What can hang from each mark
D: E S X
Q: D
H: D Q X
X: H Q
E: D H Q S X
S: H Q X

Every row comes from one small tree of marks. Brackets hold a mark, then the marks that hang from it, in alphabetical order. Every link used is in the known rows. Which tree was each row made from?
Known rows
[E H]: -1.208, -0.998, 1.656, 1.482, 0.715, -0.001, -0.607, 0.259, -2.528, 0.251, 0.045, 2.046, 0.450, -0.898, -0.028, 0.037, -0.568, -0.639, 0.894, 0.962, -0.644, -1.310, 0.078, 0.843
[E [Q D] S]: -1.237, -1.805, -1.143, 1.145, 0.702, 2.077, 0.499, 0.915, 3.205, 0.063, -0.947, -1.458, -1.607, -1.910, -1.462, -0.296, 0.270, -1.941, -0.454, -0.759, -0.841, 3.743, -0.493, -3.071
[H [D E X] Q]: 1.344, 2.297, -1.819, 1.340, -4.657, -0.460, 1.861, -1.628, -2.729, 0.710, -2.621, 0.172, 0.954, 1.435, 1.815, -1.546, 0.170, 0.336, -1.215, -0.458, 2.198, -0.822, -0.441, 1.632
[S H [Q D] X]: 2.759, 0.028, 4.064, -0.773, 3.750, -0.111, -0.844, -0.109, 2.288, -1.174, -2.202, -4.916, 0.965, 2.468, 2.116, 2.065, 3.085, -2.583, -2.417, -0.529, 1.164, -1.842, 1.374, -2.380
[Q [D E S [X H]]]: 3.075, -1.813, -2.762, 7.152, -0.026, -0.427, 1.469, -1.018, -1.190, 4.161, -1.098, 0.843, 2.058, 0.514, 0.228, 0.774, -1.982, 3.962, -1.894, -0.180, -2.563, -2.829, -0.668, 1.495
[H [Q [D S X]]]: 1.324, -1.047, -0.959, 3.119, 0.189, -0.176, 1.107, -1.138, 0.772, 1.474, -0.235, -1.940, 0.154, 1.363, 0.081, 0.545, -0.005, 0.773, -2.599, 0.120, -0.989, -0.428, -0.637, -1.537
[E Q]: -1.368, 0.549, -0.268, 0.285, -0.872, 0.370, -1.017, -0.135, 1.590, -0.812, -4.028, 1.365, -1.083, 0.247, -0.916, -1.297, -0.252, -0.655, -0.109, -0.238, 0.745, 0.014, -0.716, 0.558
[E D H Q X]: -2.429, 0.754, -1.917, -1.129, -2.634, -1.519, 1.501, 0.013, 2.411, 0.271, -0.088, 1.076, 0.375, -2.814, -0.438, 1.338, -0.932, -0.349, 3.363, 0.040, -0.160, 1.866, -3.149, 2.222
[Q D]: -0.179, -2.129, 0.869, 2.648, 0.333, 1.697, -2.229, -0.426, 2.945, 1.348, -1.927, -0.349, -0.282, -0.318, 0.873, 0.095, 0.120, -0.666, -1.608, 1.052, -0.032, 0.078, 0.409, -1.506
[X [H [D S]] Q]: -1.153, 1.816, -1.190, 0.923, -1.039, 0.619, -3.916, 0.036, -0.694, -0.090, 1.394, 2.666, -0.470, 0.252, -0.777, -2.009, -0.804, 3.970, -1.936, 1.262, 0.448, 0.724, 2.155, -0.095
[S Q X]: 2.299, 1.349, 3.265, 0.385, 2.770, -0.259, -1.032, -0.581, -0.096, -1.308, -4.393, -1.498, -0.980, 2.957, 1.924, 0.895, 1.107, -3.603, -2.377, 0.101, 0.351, -2.681, 0.877, -2.306
[H [Q D]]: -0.162, -0.772, 0.382, -0.720, 0.904, 1.577, -1.466, -0.924, 4.210, -0.175, -0.376, -1.080, -1.022, 1.634, 0.718, -0.253, 1.161, -0.764, -0.362, 0.948, 0.899, 1.575, 1.314, -2.588
[S [H X] [Q D]]: 2.298, -1.421, 2.285, -3.981, 2.884, 1.419, -0.997, 0.270, 2.746, -0.657, 0.232, -3.197, 0.492, 1.338, 0.389, 0.954, 2.554, -1.393, -0.974, -0.363, 1.509, -0.150, 0.679, -0.832
[H [X [Q [D S]]]]: -1.196, -2.539, 0.413, -2.002, 2.663, 1.290, -2.848, 0.950, 2.761, -0.363, 3.089, 0.388, -0.546, -0.922, -0.949, -0.518, -0.566, 1.273, -2.327, 0.840, -0.551, 1.101, 0.467, -0.006
[D [E Q S] [X H]]: 0.395, 0.444, -3.345, 2.905, -2.053, -0.631, 4.407, -0.021, -3.205, 1.176, -2.004, 1.554, 1.061, -0.027, -2.168, -0.609, -1.297, 0.706, 2.054, -2.757, -1.897, -0.747, -0.804, 2.907
[X H [Q [D E]]]: -0.863, -1.264, -1.045, 1.327, 1.126, 0.892, -1.300, -0.932, 1.380, 0.770, 0.421, 2.177, 1.455, 0.284, 0.353, -1.085, -0.832, 3.078, 0.292, 0.372, -0.465, 0.164, 2.230, 2.938
[H [Q [D E S]] X]: 2.025, -1.898, -1.379, -2.022, 1.953, 1.184, -0.116, 0.050, 2.906, 0.821, 3.260, -1.153, -1.184, 0.504, 0.315, -0.288, -0.515, 1.809, -1.527, 0.239, 0.211, 1.061, -0.505, -1.192
[D [E [H Q]] S]: 1.115, -0.162, -0.570, 0.814, 1.077, -0.773, 1.227, -0.506, -3.816, 1.025, 2.509, 1.134, -0.337, -0.202, -0.267, -0.465, -1.644, 2.564, -0.697, 0.623, -0.961, -0.317, -0.475, 0.603
[D S]: 0.397, -0.741, 0.323, 3.142, 0.410, 0.807, -2.872, 0.147, -1.069, 1.264, -1.842, 0.752, -1.215, 0.106, -0.817, -0.682, -1.428, 1.791, -3.032, 0.357, -0.742, -1.645, -0.614, -0.613
[S H [Q D]]: 1.989, -0.647, 2.160, 0.075, 2.079, 1.432, -1.349, -0.735, 1.632, 0.430, -2.529, -3.428, 0.847, 1.573, 0.625, 0.783, 2.111, -0.277, -2.548, -0.187, 1.313, -0.420, 0.948, -1.229
[E H [Q [D S]] X]: -1.202, -1.446, -1.815, 0.746, 1.252, -1.957, 0.970, -0.327, 2.347, 2.084, 2.349, 0.134, -0.066, -4.602, -0.929, 1.693, -1.712, 0.527, -0.976, 0.550, -1.961, 1.770, -1.795, -1.030
[D [E [H Q]]]: 0.111, 0.105, 0.082, -1.067, 0.372, -0.488, 1.679, -0.761, -3.106, -0.218, 1.425, 1.486, 0.537, 0.098, 0.571, -0.635, -0.621, 0.586, 1.346, 0.636, 0.135, -0.233, 0.465, 1.883
[H X]: -0.652, -1.305, 1.270, -2.612, 0.269, 0.998, -2.265, 0.832, 1.321, -0.613, -0.502, 1.689, -1.086, 0.584, -0.306, -0.484, -0.086, -1.157, 0.758, 0.332, 0.555, -1.708, 0.165, 1.323

Which tree is each row?
0.656, -2.893, 0.625, 1.223, 0.694, 1.347, 0.301, 0.896, -0.885, 0.836, 0.214, -3.134, 1.003, -1.729, -0.343, -0.013, 0.332, 1.221, -0.899, -1.969, 0.103, 0.728, -0.379, -0.072  [Q [D [E [S H]]]]
0.092, -1.864, 0.525, -1.442, 1.020, -0.218, 0.943, 0.737, -2.800, 0.265, 2.284, 2.787, 0.755, -1.597, 0.273, -0.311, -1.305, -0.194, 1.967, 0.519, -0.447, -1.948, -0.456, 3.116  [D [E [H X]]]
-1.790, 0.351, -1.186, -4.539, -1.354, 0.921, 1.827, 2.318, -0.662, -1.279, 4.072, 0.527, -1.488, -3.327, -1.985, -0.836, 0.406, -3.114, 2.112, -0.260, 0.316, 4.077, -0.478, -2.400  [E [H D X] Q S]
-0.332, 3.013, -1.121, -1.838, -2.708, 1.126, -2.208, -0.866, 1.877, -0.918, 0.715, 1.092, -1.364, 2.667, 0.522, -1.315, 1.219, 1.061, 1.563, 1.326, 2.101, 1.363, 2.870, -2.147  [X [H D Q]]
2.431, 2.077, 2.116, 0.251, 2.934, -0.364, -1.109, -0.697, 0.699, -0.908, -2.717, -0.451, -0.504, 4.269, 1.345, 1.290, 1.082, -1.924, -0.221, 0.175, -0.479, -3.141, 2.755, -2.009  [S Q [X H]]
-0.962, 0.368, 2.630, 0.184, 2.395, -1.288, -2.805, 0.664, -0.981, -1.780, -0.577, 0.192, -0.663, 0.612, 0.039, -0.600, -0.574, 0.461, -2.953, 0.089, -0.541, -2.109, 0.528, 0.815  [D [S [X Q]]]
-1.418, 1.756, -1.023, 0.052, -2.709, -0.203, 0.025, 0.322, -0.556, -0.163, -0.426, 1.740, -0.284, -2.157, -0.021, -1.202, 0.232, -1.087, 0.417, 1.183, 1.128, 2.064, -0.354, -0.818  [E [H D] Q]
-0.816, 1.835, -1.535, 2.138, -4.181, -1.489, 2.818, -0.300, -2.766, 0.707, -1.776, 1.714, 1.339, -1.668, -0.147, -0.390, 0.126, -1.526, 0.358, 0.494, 0.453, 0.171, -1.555, 0.885  [E [H [D X]] Q]
0.660, -0.566, 0.992, -0.632, -0.899, -0.584, 1.179, -0.876, 0.908, -0.740, -0.599, -3.019, 2.210, 1.959, 0.453, 0.790, 2.369, 0.110, 0.285, -0.746, 1.207, -1.246, 0.218, 1.227  [S [H [Q [D X]]]]
-2.169, 0.407, -0.981, -3.522, -0.768, -0.175, 1.987, 0.388, 0.146, -0.719, 4.161, -1.653, -0.709, -2.186, -0.897, 1.782, -0.135, -1.297, 4.058, -0.684, -0.801, 3.905, -1.150, -1.114  [E D [H Q] S X]
-0.210, -2.064, 0.783, -4.634, 2.041, 0.765, 0.631, 0.525, 2.794, -1.124, 5.407, 0.048, -0.274, -0.386, 0.359, 0.986, 1.400, -1.924, 2.716, 1.405, 0.163, 1.976, 1.261, -1.777  [E [H [Q D] X]]
1.804, -1.311, -0.962, 6.118, -0.423, -2.037, 2.988, -0.392, -7.176, 2.977, -0.535, 1.873, 2.508, -1.498, -0.424, 0.283, -2.783, 2.083, -1.983, -0.122, -2.582, -3.776, -2.402, 3.879  [D [E H] S X]
2.258, 0.447, 0.217, 3.224, 1.804, -1.142, -1.034, 0.014, -1.280, 1.044, -0.630, 1.087, -0.142, 1.763, 1.066, 0.212, -1.726, 2.724, -0.937, -0.323, -1.504, -4.011, 0.457, 0.704  [D E [S [X H]]]
-0.147, 0.443, 1.602, -2.284, 1.046, 0.322, 2.317, 1.875, -0.019, -2.239, 3.833, -2.495, -1.134, 0.891, 0.347, 1.851, 1.409, -2.982, 3.635, -0.493, -0.799, 2.806, -0.492, -3.490  [E D [H Q] [S X]]
1.210, -0.665, -1.266, 0.677, 2.060, 1.185, -1.655, -0.658, 3.645, 1.046, 2.391, -0.578, -1.457, 2.028, -0.149, 0.497, 0.008, 2.988, -0.249, 1.089, -0.986, 1.338, 2.095, -3.316  [X [H [Q [D S]]]]
-1.110, 1.278, -0.368, -2.445, -1.331, 1.207, 0.965, 0.692, -2.607, -0.857, 4.232, -0.688, -1.433, -1.465, -0.521, -0.761, 0.833, -1.754, 1.261, 0.557, 0.734, 3.879, 1.409, -4.344  [E [H D Q] S]
-0.551, 2.252, 1.674, -3.035, -1.748, -0.653, -0.026, 2.235, 0.476, -2.959, -0.790, -3.440, -0.956, -0.435, -0.306, -0.587, 2.468, -2.373, 0.025, -2.211, 2.204, 1.744, -0.047, -2.735  [E Q [S [H D] X]]
-1.472, 0.244, -2.493, -0.869, -1.070, -1.046, 1.831, -0.241, -0.307, 0.545, -1.776, 0.149, -1.067, -3.830, -1.531, -0.555, -2.053, -0.297, 0.346, -2.538, -0.510, 1.089, -2.003, 1.585  [D [E Q S X]]
-1.558, -1.167, -1.280, -3.482, -0.613, 1.471, 2.609, 3.029, 1.241, -1.196, 3.449, 0.092, -1.067, -1.459, -2.220, 0.768, 0.021, -2.033, 5.049, -0.699, -0.884, 4.202, -2.506, -0.347  [E D [H X] Q S]
1.341, 0.407, 1.308, 2.146, 2.257, -1.016, -2.386, 0.402, 0.320, 0.020, -0.315, 0.709, -1.003, 2.040, 0.423, 0.754, -0.648, 1.286, -0.478, 0.237, -1.334, -3.134, 1.439, -1.588  [D [S [X H]]]
2.469, 1.748, 4.661, -1.770, 2.538, -1.126, -1.241, -0.062, -0.668, -2.232, -3.715, -3.200, 0.385, 3.126, 1.556, 1.082, 2.376, -1.898, -1.761, -1.084, 1.549, -3.597, 1.064, -0.062  [S H Q X]
-2.036, -0.224, 0.083, 2.104, -2.080, -0.821, 1.853, 0.196, -3.304, -0.082, 0.191, 1.993, 2.953, -0.190, -0.170, 0.598, -0.477, 0.312, 2.100, 0.375, -1.060, -0.279, -2.151, 4.732  [E [D [X Q]] H]
-1.821, 1.647, -0.176, 1.711, -3.982, -0.334, -0.734, -0.759, -2.653, -0.310, -2.552, 1.605, 1.598, -0.197, 0.153, -1.736, 0.052, -0.373, -1.893, 0.277, 1.218, -0.740, 0.255, 2.881  [H [D [X Q]]]
-0.786, -0.129, -0.217, 2.926, -1.579, -1.195, 1.141, -1.055, -4.700, 0.303, -3.604, 2.247, 2.754, -0.067, 0.018, -1.629, -1.386, 1.247, -1.258, -1.208, -0.193, -3.487, -0.720, 6.499  [D E [X Q]]
-0.737, 1.883, 0.316, -1.755, -2.109, 0.251, -0.371, -0.387, -1.121, -0.784, 2.019, 0.843, -0.561, -0.085, 1.127, -0.887, 0.992, -0.763, 0.925, 1.838, 1.800, 2.056, 1.200, -2.078  [E [H D Q]]
-2.459, 1.148, -2.152, -1.046, -3.071, -0.418, -0.541, -0.412, 4.953, 0.358, -2.976, 0.317, -0.724, -1.153, -0.048, 0.727, -0.787, 0.098, 1.718, -0.611, 0.879, 1.676, -3.184, 1.667  [E D Q X]
-0.347, 1.656, -1.916, -2.541, -0.735, -1.933, 0.090, -2.100, 1.117, 0.466, 0.290, 1.952, 0.101, 0.455, 0.507, 0.075, -1.127, 2.323, 2.555, -0.599, 0.387, -1.093, 1.500, 2.877  [D [E [X [H Q]]]]
